What can hang from each mark
kabo: pufat
sofi: gelon pufat
pufat: kabo mamot sofi tiso
gako: gelon
gelon: gako sofi tedape tiso
mamot: pufat
tiso: gelon
gupi: mamot tedape
ludumid: pufat

(in the rows, 128 means zero)
Known rows, with every way that one mark hangs from another
gupi{mamot}: [115 146 121  97 134 146 113 161 120 160 116 127  91 120  84 148 129 121
 127 134 159 137 124 112 124 158 145 105 137 135]
mamot{pufat{kabo sofi}}: [134  91 136 129 134 145 119 154 167 137 151 103 131 149  77 148 125 131
 122 121 148 110 147 127 142 143 150 134 107 120]
pufat{kabo mamot sofi{gelon{gako}}}: [145 112 142 141 132 169 115 147 176 119 154  74 143 151 135 172 113 126
 123 136 155 105 117  99 151 101 160 142  76 129]
mamot{pufat}: [124  94 132 111 140 138 123 153 146 165 152 124 111 140  82 137 132 133
 119 115 138 126 151 122 124 159 137 141 121 132]
sofi{gelon{gako tedape}}: [133 163 145  97 143 146 115 154 120 163 136 113 120 148 176 143 115 128
 120 131 153 151 170  78  92 131 139 147 111 158]
ludumid{pufat{kabo}}: [113  89 123  95 135 140 124 176 149 130 135 124 131 128  63 152 115 117
 131 122  92 129 141 106 112 139 138 144 121  95]
tiso{gelon{sofi{pufat{mamot}} tedape}}: [137 147 145  95 117 147 122 143 142 138 163 116 113 156 129 157  93 129
 121  97 118 145 196  74 106 147 112  88 121 118]
gupi{mamot{pufat{kabo tiso}} tedape}: [115 132 149 124 129 170 111 198 130 174 113 105 115 125  33 153 143 125
 137 134 177 134 135 125 128 198 168  81 122 154]
ludumid{pufat{mamot}}: [117  74 127 105 137 153 125 166 153 146 149 120 122 124  66 147 129 130
 131 105  92 126 131  98 118 139 134 137 102  95]
pufat{mamot sofi}: [148  91 137 131 135 163 122 127 175 114 147  89 118 142 127 156 126 136
 125 103 151 106 118 111 157 116 148 116  86 100]
ludumid{pufat{kabo tiso{gelon}}}: [119  84 120  91 116 145 127 175 171 121 143 118 136 137  56 160 108 115
 137 117  61 138 168 101 111 157 138 140 122  81]
sofi{gelon pufat{kabo}}: [150 141 130 101 135 151 132 154 155 159 158 118 128 157 117 181 113 105
 135 123 122 147  91 105  57 107 140 188 123 179]
gako{gelon{sofi tiso}}: [106 161 148 103 134 172 130 104 137 129 134 121 107 134 229 171 117 120
 123 140 186 143 178 121  81 168 134  93 128  67]
mamot{pufat{kabo tiso{gelon}}}: [128  88 130 112 121 144 122 161 174 144 158 111 126 152  69 159 114 123
 124 123 104 125 175 118 131 175 146 144 122 116]
kabo{pufat}: [134  96 126  90 137 153 125 131 159 127 150 103 108 145 129 151 114 113
 131 112 153 130 121 104 118 146 135 141 122 108]
gako{gelon{sofi{pufat{mamot}} tedape}}: [124 135 157 104 145 179 122 123 131 137 137 117 107 149 213 171 122 135
 125 120 162 132 168 101  81 156 144  97 113  73]
tiso{gelon{gako sofi{pufat} tedape}}: [131 153 139  93 115 146 115 152 127 152 155 121 114 157 150 155  89 131
 113 109 136 155 216  68 110 153 118  79 125 127]
ludumid{pufat{kabo mamot tiso{gelon}}}: [121  66 124 106 118 158 125 173 181 123 156 106 136 135  50 169 111 121
 136 113  56 125 156  94 124 156 142 140 102  79]
tiso{gelon{sofi{pufat} tedape}}: [136 155 142  88 116 140 123 142 138 137 156 122 112 157 134 153  92 127
 122  98 121 151 203  77  99 148 109  88 131 121]
mamot{pufat{kabo tiso{gelon{tedape}}}}: [131  95 136 112 125 146 118 160 169 142 156 107 126 154  77 159 112 127
 122 121 104 125 189 110 128 181 148 136 117 114]
kabo{pufat{mamot sofi tiso}}: [157  74 131 118 123 181 126 122 206 102 163  65 119 153 131 175 122 123
 136  96 141 111 122 108 135 148 159 120  86  77]
tiso{gelon}: [122 114 126  83 122 124 127 141 139 136 147 134 112 145 112 125 101 118
 127 118 116 151 166  91 136 136 108 141 139 127]
sofi{pufat{kabo tiso{gelon{gako}}}}: [148  99 116  99 118 157 127 158 173 139 149 117 120 159 107 200  98 108
 128 114  99 146 133 106 100 152 155 145 128 129]
sofi{gelon}: [134 152 136  91 138 139 130 140 139 151 144 121 118 143 143 139 122 118
 131 126 140 146 129 104  87 115 126 172 126 155]
kabo{pufat{mamot}}: [136  79 132 104 139 166 123 128 170 129 162  91 109 144 124 160 117 118
 129 109 148 116 110  98 132 145 140 139 102 106]
pufat{sofi tiso}: [158 108 126 111 118 159 130 129 192  95 127  90 119 149 140 170 123 128
 132  99 132 126 155 130 129 146 161 110 109  76]
mamot{pufat{sofi}}: [136  93 134 125 135 144 123 146 161 149 153 109 121 147  84 134 136 138
 123 108 150 120 152 126 134 143 143 127 108 120]
pufat{mamot tiso}: [142  87 131 111 129 172 127 136 185 122 144  96 105 138 126 188 121 127
 124 105 107 115 138 114 134 165 160 128 101  87]
gako{gelon{tedape}}: [114 114 150  92 156 157 120 123 118 130 115 127 108 143 211 141 125 131
 129 135 158 137 165 103 105 158 144 133 122  77]

Rows
[122 173 144 112 143 157 106 136 122 150 127 107 110 136 210 181  96 123
 104 132 179 156 216  77 106 193 150  79 101 116]  gelon{gako tedape tiso}
[140 110 139 126 132 145 124 146 160 159 161 107 128 150  92 129 139 137
 128 113 151 126 147 121 115 132 139 145 105 140]  mamot{pufat{sofi{gelon}}}
[115 199 136 115 117 170 119 129 140 147 145 108 106 130 202 197  94 120
  99 132 200 148 213 103  99 178 137  44 118 104]  gelon{gako sofi tiso}
[168 120 149 133 124 180 124 129 199 108 153  64 130 156 152 177 129 138
 134  97 123 116 151 100 116 136 165 121  70  97]  pufat{mamot sofi{gelon{tedape}} tiso}
[122 218 154 116 127 171 108 132 126 142 137  98 107 137 230 200  88 129
  95 124 199 149 252  80  89 195 142  20 105  96]  gelon{gako sofi tedape tiso}
[139 148 125 105 113 175 122 152 152 155 145 112 105 147 159 202 106 128
 107 110 158 141 177 108  94 158 154  69 124 111]  gelon{gako sofi{pufat{tiso}}}
[154 127 135 111 136 163 133 143 159 174 173 113 119 152 120 176 127 117
 135 106 122 143  84  96  63 108 138 182 104 179]  sofi{gelon pufat{mamot}}
[146  89 133 125 124 154 125 144 183 138 151  99 122 150  89 152 137 138
 126 103 132 121 164 132 127 163 156 121 105 102]  mamot{pufat{sofi tiso}}
[111 175 161 103 141 173 122 107 128 124 129 115 108 139 246 173 113 126
 121 135 186 143 206 104  75 180 137  75 118  62]  gako{gelon{sofi tedape tiso}}
[153 150 145 112 135 146 123 133 154 121 137  96 129 153 154 137 124 131
 132 109 157 134 149 101 106 110 139 131 103 127]  pufat{sofi{gelon{tedape}}}
[126 133 149 131 124 173 114 188 137 172 114  99 116 127  43 141 154 134
 141 119 187 138 137 127 129 189 167  68 113 147]  gupi{mamot{pufat{sofi tiso}} tedape}
[131  89 131 116 130 151 122 160 174 142 149 107 122 147  74 170 121 126
 121 124 116 116 161 130 125 176 158 142 118 111]  mamot{pufat{kabo tiso}}
[154  86 124 114 130 174 128 150 188 134 153 102 115 152 102 218 110 112
 127 106 100 121 100 116 103 151 167 146 107 120]  sofi{pufat{kabo mamot tiso}}
[139 143 137 111 125 170 128 144 161 133 157 107 110 146 127 202 104 122
 114 106 143 118 137 113  98 136 139  88 120 112]  gelon{sofi{pufat{kabo mamot}}}
[159 139 128 102 125 162 134 153 177 148 157 107 129 160 122 200 113 104
 139 118 104 147 104 110  51 126 154 183 121 159]  sofi{gelon pufat{kabo tiso}}
[165 110 140 133 119 179 129 126 206 110 156  69 129 152 141 176 132 133
 136 101 124 115 132 112 122 127 162 133  77  99]  pufat{mamot sofi{gelon} tiso}
[138 124 141 130 131 148 125 140 163 158 164 103 128 147 104 138 135 133
 127 115 158 131 155 120 107 142 138 137 102 139]  mamot{pufat{sofi{gelon{tiso}}}}
[157  83 135 138 121 179 121 136 214  80 142  64 133 151 121 203 112 124
 127 115 119  93 132 122 160 142 179 117  80  70]  pufat{kabo mamot sofi tiso}
[148  79 134 118 134 171 123 122 184 113 164  75 119 149 126 157 121 123
 133 101 159 111 109 103 141 130 146 126  88  96]  kabo{pufat{mamot sofi}}
[111 136 150 120 136 162 112 193 110 190 115 117 108 120  39 130 150 131
 135 128 192 141 128 121 127 186 154  80 124 168]  gupi{mamot{pufat} tedape}
[151  96 138 118 131 171 125 123 184 121 172  72 125 153 135 152 124 122
 138 106 160 117 105  97 123 118 141 141  86 114]  kabo{pufat{mamot sofi{gelon}}}
[136 123 142 135 131 149 121 148 170 146 162  97 138 151  95 153 124 125
 126 129 154 121 150 121 114 141 146 143 102 137]  mamot{pufat{kabo sofi{gelon{tiso}}}}
[109 135 151 123 136 162 109 198 115 181 114 112 115 122  32 140 143 125
 134 138 190 134 125 121 133 184 159  84 124 167]  gupi{mamot{pufat{kabo}} tedape}
[148 134 147 145 130 170 121 128 188 109 160  70 143 148 140 184 110 117
 128 132 154 108 117 106 130 111 153 137  76 123]  pufat{kabo mamot sofi{gelon{tiso}}}
[156 106 128 107 118 171 126 129 191 115 156  74 127 159 152 163 121 118
 139 109 153 133 137 105 109 141 155 134 100 101]  kabo{pufat{sofi{gelon{gako}} tiso}}
